In the rows, zero is written as 100.
Known rows, with every step that occurs
fatedi, gavil, veser: 107, 68, 79, 101, 90, 110, 84, 62, 105, 111, 101, 134, 88, 129, 106, 94, 71, 94, 91, 98, 103, 101, 92, 76, 101, 84, 107, 73, 88, 77, 98, 125
vifa, pesef, minu: 110, 120, 90, 94, 91, 88, 94, 82, 82, 97, 103, 115, 104, 87, 104, 71, 106, 79, 83, 83, 100, 100, 108, 90, 110, 109, 102, 92, 110, 86, 101, 98
gavil, lede, ligot: 87, 86, 101, 106, 84, 89, 102, 81, 99, 82, 100, 118, 114, 95, 104, 87, 78, 89, 107, 107, 110, 108, 119, 100, 92, 109, 90, 92, 97, 109, 103, 91
pesef, minu, fatedi, gavil: 118, 90, 74, 111, 119, 99, 74, 71, 99, 71, 89, 131, 97, 123, 97, 104, 70, 89, 92, 100, 99, 83, 88, 102, 108, 88, 93, 70, 93, 90, 100, 102
veser, gavil, lede, ligot: 90, 77, 98, 120, 66, 110, 100, 63, 98, 78, 87, 120, 115, 98, 105, 62, 80, 98, 113, 107, 105, 113, 121, 87, 104, 104, 89, 89, 82, 117, 113, 96
minu, fatedi: 104, 101, 93, 111, 106, 100, 101, 104, 97, 81, 101, 101, 101, 113, 89, 103, 77, 89, 98, 107, 100, 83, 92, 112, 99, 101, 93, 92, 112, 97, 111, 93
lede, gavil, fatedi, minu, pesef, vifa: 118, 70, 106, 73, 99, 92, 83, 68, 148, 75, 115, 122, 101, 119, 101, 59, 83, 85, 104, 119, 100, 113, 107, 83, 114, 94, 83, 113, 108, 110, 86, 116
fatedi, gavil, veser, minu, pesef: 128, 43, 63, 96, 111, 122, 94, 71, 120, 122, 110, 113, 98, 151, 105, 98, 87, 99, 113, 122, 103, 92, 106, 70, 105, 89, 108, 87, 101, 60, 118, 136
vifa, pesef: 99, 119, 101, 95, 81, 92, 101, 99, 91, 119, 110, 100, 104, 89, 90, 67, 92, 83, 83, 89, 95, 102, 108, 93, 108, 107, 103, 102, 115, 87, 108, 96
damirit, ligot, lede, gavil: 96, 79, 109, 101, 90, 82, 91, 87, 95, 72, 102, 125, 115, 81, 97, 76, 60, 70, 116, 130, 101, 102, 116, 113, 97, 110, 108, 114, 128, 112, 94, 108
minu, fatedi, gavil, lede: 101, 90, 94, 131, 90, 101, 87, 83, 90, 86, 95, 126, 103, 121, 93, 84, 38, 74, 96, 111, 103, 86, 99, 100, 89, 89, 86, 72, 99, 81, 126, 99
vifa, pesef, minu, fatedi, gavil, lede: 111, 110, 85, 125, 79, 88, 80, 60, 73, 82, 97, 142, 107, 108, 96, 56, 42, 53, 78, 94, 104, 84, 107, 90, 99, 100, 89, 63, 107, 67, 125, 97
vifa, pesef, minu, fatedi, gavil: 117, 108, 74, 106, 101, 93, 76, 69, 91, 91, 99, 131, 101, 113, 90, 71, 59, 70, 76, 90, 94, 85, 95, 94, 117, 95, 95, 72, 108, 78, 108, 96
gavil, fatedi, minu, pesef, vifa: 125, 88, 107, 77, 106, 98, 101, 90, 121, 77, 104, 100, 98, 117, 101, 67, 89, 95, 103, 119, 104, 114, 101, 81, 113, 101, 78, 106, 101, 96, 95, 96
veser, gavil, lede, ligot, lemek: 90, 72, 83, 108, 71, 110, 120, 62, 106, 68, 92, 120, 121, 95, 91, 55, 66, 75, 113, 112, 95, 107, 121, 98, 98, 109, 100, 86, 86, 120, 123, 99
lede, gavil, veser, ligot: 111, 72, 80, 107, 71, 105, 76, 49, 111, 96, 106, 145, 95, 123, 115, 86, 99, 88, 101, 100, 96, 99, 109, 80, 85, 93, 116, 82, 90, 101, 81, 152
pesef, minu: 111, 101, 90, 99, 110, 95, 92, 83, 91, 78, 94, 114, 101, 100, 112, 104, 113, 96, 98, 93, 103, 98, 103, 98, 101, 104, 100, 89, 96, 100, 93, 102
fatedi, minu, pesef: 124, 71, 103, 86, 125, 106, 98, 117, 127, 102, 100, 90, 99, 113, 102, 102, 102, 112, 125, 124, 116, 104, 98, 85, 114, 119, 88, 104, 103, 107, 101, 101
ligot, lede: 96, 100, 108, 114, 91, 101, 103, 109, 73, 86, 94, 108, 99, 100, 99, 94, 81, 99, 106, 124, 109, 113, 102, 107, 91, 112, 104, 109, 104, 88, 102, 103
damirit, ligot, veser, minu: 118, 91, 82, 104, 115, 95, 108, 79, 86, 95, 110, 93, 106, 92, 98, 87, 97, 86, 122, 113, 86, 87, 103, 101, 93, 119, 102, 108, 144, 77, 113, 100
fatedi, gavil, lede, ligot: 91, 73, 88, 107, 86, 96, 84, 64, 111, 94, 95, 131, 110, 104, 100, 85, 57, 93, 103, 107, 104, 109, 114, 89, 99, 95, 88, 78, 82, 103, 100, 96
lede, gavil: 93, 82, 101, 96, 94, 94, 82, 76, 126, 101, 111, 124, 104, 106, 102, 92, 92, 95, 102, 103, 98, 99, 105, 104, 99, 95, 105, 106, 108, 115, 91, 120
lemek, ligot, veser, gavil, lede: 98, 94, 108, 136, 75, 112, 100, 65, 74, 80, 96, 120, 85, 109, 125, 68, 71, 100, 105, 109, 111, 94, 114, 78, 96, 97, 109, 92, 104, 82, 141, 103
fatedi, gavil, lede, ligot, veser: 91, 82, 84, 122, 99, 95, 80, 49, 99, 92, 99, 147, 102, 112, 108, 90, 60, 99, 107, 102, 102, 113, 104, 78, 85, 107, 93, 77, 95, 91, 105, 96
lede, gavil, veser, ligot, lemek: 111, 66, 66, 96, 80, 107, 94, 47, 121, 85, 110, 148, 101, 118, 100, 78, 83, 67, 99, 106, 85, 94, 110, 90, 84, 99, 125, 80, 97, 104, 91, 153
gavil, lede, ligot, veser, minu, pesef: 109, 68, 80, 112, 118, 103, 109, 74, 105, 90, 112, 109, 117, 128, 109, 96, 98, 100, 131, 126, 109, 103, 123, 84, 80, 126, 95, 105, 121, 79, 131, 105
ligot, veser, minu, pesef, vifa: 114, 89, 77, 96, 137, 110, 103, 79, 99, 95, 115, 94, 104, 129, 85, 92, 119, 103, 105, 117, 91, 108, 111, 85, 106, 114, 103, 113, 118, 75, 135, 107
lemek, ligot, veser, gavil: 104, 94, 94, 117, 93, 118, 95, 72, 93, 86, 97, 109, 78, 110, 116, 86, 86, 119, 103, 106, 103, 93, 101, 78, 113, 92, 115, 99, 105, 92, 122, 101
gavil, fatedi, minu: 122, 93, 111, 98, 80, 96, 98, 89, 112, 89, 100, 102, 89, 101, 115, 72, 82, 99, 108, 112, 105, 102, 86, 92, 96, 100, 79, 101, 110, 91, 75, 104
lede, gavil, fatedi, minu, pesef: 127, 62, 111, 86, 97, 94, 82, 81, 155, 90, 112, 121, 101, 120, 122, 76, 82, 94, 120, 126, 111, 101, 99, 82, 98, 98, 86, 112, 113, 109, 80, 122
damirit, ligot, lemek: 106, 89, 83, 77, 112, 88, 127, 98, 104, 75, 100, 99, 116, 72, 83, 78, 71, 56, 106, 109, 83, 83, 107, 114, 101, 108, 107, 95, 122, 113, 109, 87
lede, ligot, veser, gavil, fatedi, minu: 119, 76, 92, 114, 79, 110, 92, 43, 116, 74, 91, 124, 89, 111, 121, 60, 82, 121, 123, 110, 100, 121, 82, 70, 102, 116, 80, 99, 102, 108, 75, 101
vifa, pesef, minu, fatedi: 115, 121, 85, 106, 96, 87, 94, 85, 80, 78, 103, 118, 104, 101, 94, 73, 82, 69, 78, 90, 101, 83, 100, 105, 107, 109, 96, 84, 123, 83, 110, 91

Rows
93, 67, 67, 105, 101, 98, 104, 65, 116, 65, 99, 137, 117, 115, 73, 78, 19, 59, 98, 119, 95, 86, 107, 114, 95, 102, 93, 66, 101, 104, 121, 90 -> minu, fatedi, gavil, lede, ligot, lemek
112, 91, 84, 130, 99, 95, 79, 63, 81, 64, 88, 140, 103, 120, 103, 88, 52, 71, 94, 105, 108, 85, 101, 99, 90, 92, 87, 62, 94, 80, 117, 103 -> pesef, minu, fatedi, gavil, lede
115, 102, 76, 99, 97, 111, 108, 90, 103, 84, 96, 104, 106, 97, 86, 90, 97, 82, 103, 105, 79, 98, 108, 102, 90, 106, 114, 85, 87, 108, 96, 113 -> veser, ligot, lemek
121, 60, 118, 101, 90, 96, 84, 91, 126, 75, 105, 130, 100, 121, 120, 70, 64, 92, 125, 148, 119, 114, 102, 87, 88, 111, 89, 121, 117, 97, 82, 124 -> ligot, lede, gavil, fatedi, minu, pesef
107, 106, 93, 103, 118, 86, 104, 85, 83, 85, 98, 109, 103, 86, 106, 95, 87, 84, 110, 100, 93, 96, 95, 94, 92, 113, 100, 99, 128, 97, 105, 88 -> damirit, ligot, veser
104, 94, 94, 81, 127, 103, 102, 100, 109, 86, 102, 97, 109, 116, 85, 92, 109, 95, 94, 105, 97, 112, 115, 87, 118, 98, 99, 104, 89, 109, 119, 94 -> minu, pesef, vifa
117, 73, 72, 113, 109, 115, 88, 81, 112, 105, 107, 98, 98, 130, 79, 96, 64, 94, 105, 123, 89, 76, 92, 114, 108, 91, 96, 87, 114, 71, 116, 111 -> veser, minu, fatedi, gavil
97, 92, 110, 133, 61, 113, 99, 76, 82, 89, 85, 109, 107, 101, 108, 63, 86, 92, 109, 105, 104, 105, 113, 84, 93, 99, 96, 91, 83, 97, 128, 107 -> veser, gavil, lede
113, 89, 80, 116, 118, 108, 105, 90, 93, 83, 123, 95, 80, 125, 97, 103, 69, 100, 105, 127, 102, 62, 99, 115, 103, 99, 110, 101, 151, 59, 131, 100 -> lemek, ligot, veser, minu, fatedi
110, 67, 54, 115, 124, 112, 84, 55, 115, 92, 110, 120, 98, 135, 84, 103, 62, 107, 110, 123, 88, 89, 88, 105, 103, 111, 95, 86, 123, 79, 106, 103 -> lede, ligot, veser, minu, fatedi, gavil
139, 80, 52, 123, 97, 111, 69, 44, 86, 66, 88, 152, 88, 140, 112, 98, 76, 84, 92, 100, 98, 86, 93, 79, 92, 89, 104, 46, 77, 76, 87, 133 -> pesef, minu, fatedi, gavil, veser, ligot
97, 90, 116, 115, 66, 91, 87, 76, 100, 73, 107, 140, 101, 108, 120, 69, 62, 80, 103, 125, 102, 112, 104, 103, 71, 95, 103, 119, 113, 87, 83, 122 -> ligot, lede, gavil, fatedi
90, 56, 102, 99, 75, 99, 88, 72, 97, 80, 119, 149, 79, 118, 119, 83, 50, 88, 97, 133, 122, 93, 118, 98, 101, 90, 128, 102, 123, 80, 101, 136 -> lemek, ligot, lede, gavil, veser
111, 85, 79, 146, 101, 110, 89, 61, 82, 94, 107, 121, 97, 134, 93, 82, 50, 82, 108, 123, 96, 82, 94, 96, 76, 106, 91, 80, 125, 46, 143, 113 -> ligot, veser, minu, fatedi, gavil, lede
104, 47, 80, 122, 79, 110, 92, 63, 91, 76, 119, 138, 98, 142, 94, 81, 53, 73, 108, 149, 109, 85, 103, 115, 88, 111, 112, 101, 142, 61, 117, 149 -> ligot, lede, gavil, veser, minu, fatedi
117, 85, 66, 99, 85, 113, 112, 71, 94, 83, 99, 125, 96, 116, 98, 84, 92, 73, 96, 104, 88, 96, 104, 88, 81, 104, 121, 73, 90, 89, 99, 133 -> gavil, veser, ligot, lemek
114, 81, 83, 80, 124, 112, 107, 94, 112, 97, 113, 78, 112, 124, 78, 86, 115, 98, 104, 121, 92, 103, 121, 96, 120, 101, 100, 114, 106, 86, 128, 106 -> veser, minu, pesef, vifa
112, 75, 85, 130, 86, 110, 91, 76, 93, 96, 104, 109, 105, 128, 85, 79, 48, 74, 106, 127, 97, 77, 105, 110, 91, 93, 88, 79, 116, 58, 134, 112 -> veser, minu, fatedi, gavil, lede
118, 76, 78, 127, 71, 119, 77, 65, 71, 93, 88, 145, 87, 129, 107, 86, 66, 96, 102, 123, 102, 119, 100, 73, 85, 100, 114, 70, 73, 68, 86, 138 -> fatedi, gavil, veser, ligot, lede
88, 75, 114, 99, 87, 95, 85, 92, 104, 80, 115, 127, 89, 102, 106, 88, 56, 95, 102, 134, 115, 94, 120, 112, 109, 91, 121, 115, 120, 99, 101, 116 -> lemek, ligot, lede, gavil
93, 93, 81, 103, 119, 95, 95, 73, 105, 87, 105, 123, 100, 104, 105, 110, 97, 114, 107, 99, 100, 113, 97, 92, 95, 118, 100, 100, 108, 108, 91, 91 -> lede, ligot, veser
107, 89, 82, 113, 109, 106, 82, 86, 108, 93, 95, 114, 96, 121, 87, 102, 55, 93, 95, 106, 95, 86, 86, 103, 106, 87, 95, 79, 99, 92, 106, 97 -> minu, fatedi, gavil
87, 94, 93, 120, 98, 89, 99, 66, 87, 80, 102, 132, 106, 102, 112, 93, 82, 96, 111, 103, 108, 110, 109, 91, 78, 122, 93, 90, 108, 97, 111, 93 -> gavil, lede, ligot, veser
111, 67, 125, 97, 67, 90, 83, 81, 118, 68, 118, 131, 77, 103, 123, 62, 37, 93, 111, 147, 120, 98, 105, 105, 104, 94, 101, 116, 130, 88, 77, 119 -> lemek, ligot, lede, gavil, fatedi, minu
90, 63, 97, 111, 73, 100, 86, 65, 92, 87, 109, 152, 94, 121, 110, 85, 68, 82, 100, 124, 114, 110, 105, 93, 83, 108, 117, 102, 113, 85, 97, 142 -> ligot, lede, gavil, veser
115, 101, 84, 111, 116, 95, 95, 87, 89, 59, 93, 115, 101, 113, 102, 106, 92, 85, 94, 102, 104, 82, 94, 112, 100, 103, 93, 83, 109, 96, 104, 98 -> pesef, minu, fatedi
117, 77, 100, 72, 127, 104, 97, 104, 120, 89, 102, 93, 101, 110, 81, 86, 101, 106, 107, 121, 107, 114, 106, 83, 134, 114, 86, 103, 97, 111, 108, 96 -> fatedi, minu, pesef, vifa
108, 94, 86, 118, 78, 108, 95, 43, 106, 69, 91, 130, 98, 116, 124, 68, 90, 109, 109, 96, 91, 118, 92, 73, 86, 96, 93, 100, 95, 102, 88, 99 -> lede, ligot, veser, gavil, fatedi
120, 47, 60, 83, 115, 120, 91, 57, 114, 109, 112, 114, 99, 151, 86, 79, 86, 90, 96, 118, 95, 103, 113, 71, 120, 86, 105, 84, 93, 62, 126, 130 -> fatedi, gavil, veser, minu, pesef, vifa
95, 63, 89, 97, 82, 98, 85, 55, 118, 101, 116, 143, 95, 121, 112, 87, 87, 85, 96, 101, 104, 96, 102, 88, 93, 93, 112, 92, 110, 97, 94, 139 -> lede, gavil, veser
105, 99, 101, 138, 78, 100, 105, 62, 66, 71, 84, 118, 110, 87, 113, 56, 75, 76, 120, 102, 97, 100, 110, 76, 84, 114, 94, 93, 112, 96, 135, 95 -> damirit, ligot, veser, gavil, lede
127, 77, 62, 125, 87, 118, 75, 63, 96, 89, 95, 139, 89, 143, 99, 96, 62, 88, 92, 104, 95, 87, 90, 81, 93, 86, 102, 54, 82, 77, 95, 131 -> minu, fatedi, gavil, veser, ligot
105, 76, 73, 115, 104, 90, 78, 49, 99, 52, 90, 148, 110, 116, 100, 91, 49, 78, 102, 107, 109, 89, 109, 102, 99, 99, 81, 61, 92, 100, 103, 93 -> pesef, minu, fatedi, gavil, lede, ligot
110, 73, 121, 107, 66, 92, 80, 76, 112, 76, 107, 133, 91, 106, 115, 62, 56, 89, 115, 139, 113, 115, 94, 101, 88, 110, 89, 116, 121, 92, 70, 125 -> ligot, lede, gavil, fatedi, minu
114, 74, 113, 94, 75, 90, 80, 67, 138, 90, 113, 126, 92, 105, 118, 67, 75, 92, 110, 115, 103, 100, 91, 96, 97, 98, 85, 108, 117, 105, 69, 124 -> lede, gavil, fatedi, minu
106, 50, 79, 96, 79, 107, 91, 48, 121, 112, 126, 127, 98, 127, 106, 81, 94, 88, 105, 116, 99, 87, 108, 96, 94, 97, 113, 102, 125, 77, 104, 152 -> lede, gavil, veser, minu
114, 99, 109, 125, 55, 98, 77, 70, 96, 67, 97, 140, 101, 110, 120, 68, 75, 84, 106, 124, 93, 115, 111, 93, 63, 92, 106, 108, 95, 92, 68, 136 -> veser, ligot, lede, gavil, fatedi
122, 72, 54, 101, 87, 119, 93, 55, 105, 95, 96, 139, 93, 125, 96, 84, 70, 75, 95, 104, 82, 98, 100, 77, 90, 91, 119, 59, 75, 84, 95, 137 -> fatedi, gavil, veser, ligot, lemek
114, 89, 88, 126, 69, 112, 97, 83, 59, 81, 92, 131, 91, 119, 112, 89, 87, 96, 104, 121, 108, 116, 106, 87, 77, 112, 114, 86, 88, 72, 91, 133 -> gavil, veser, ligot, lede
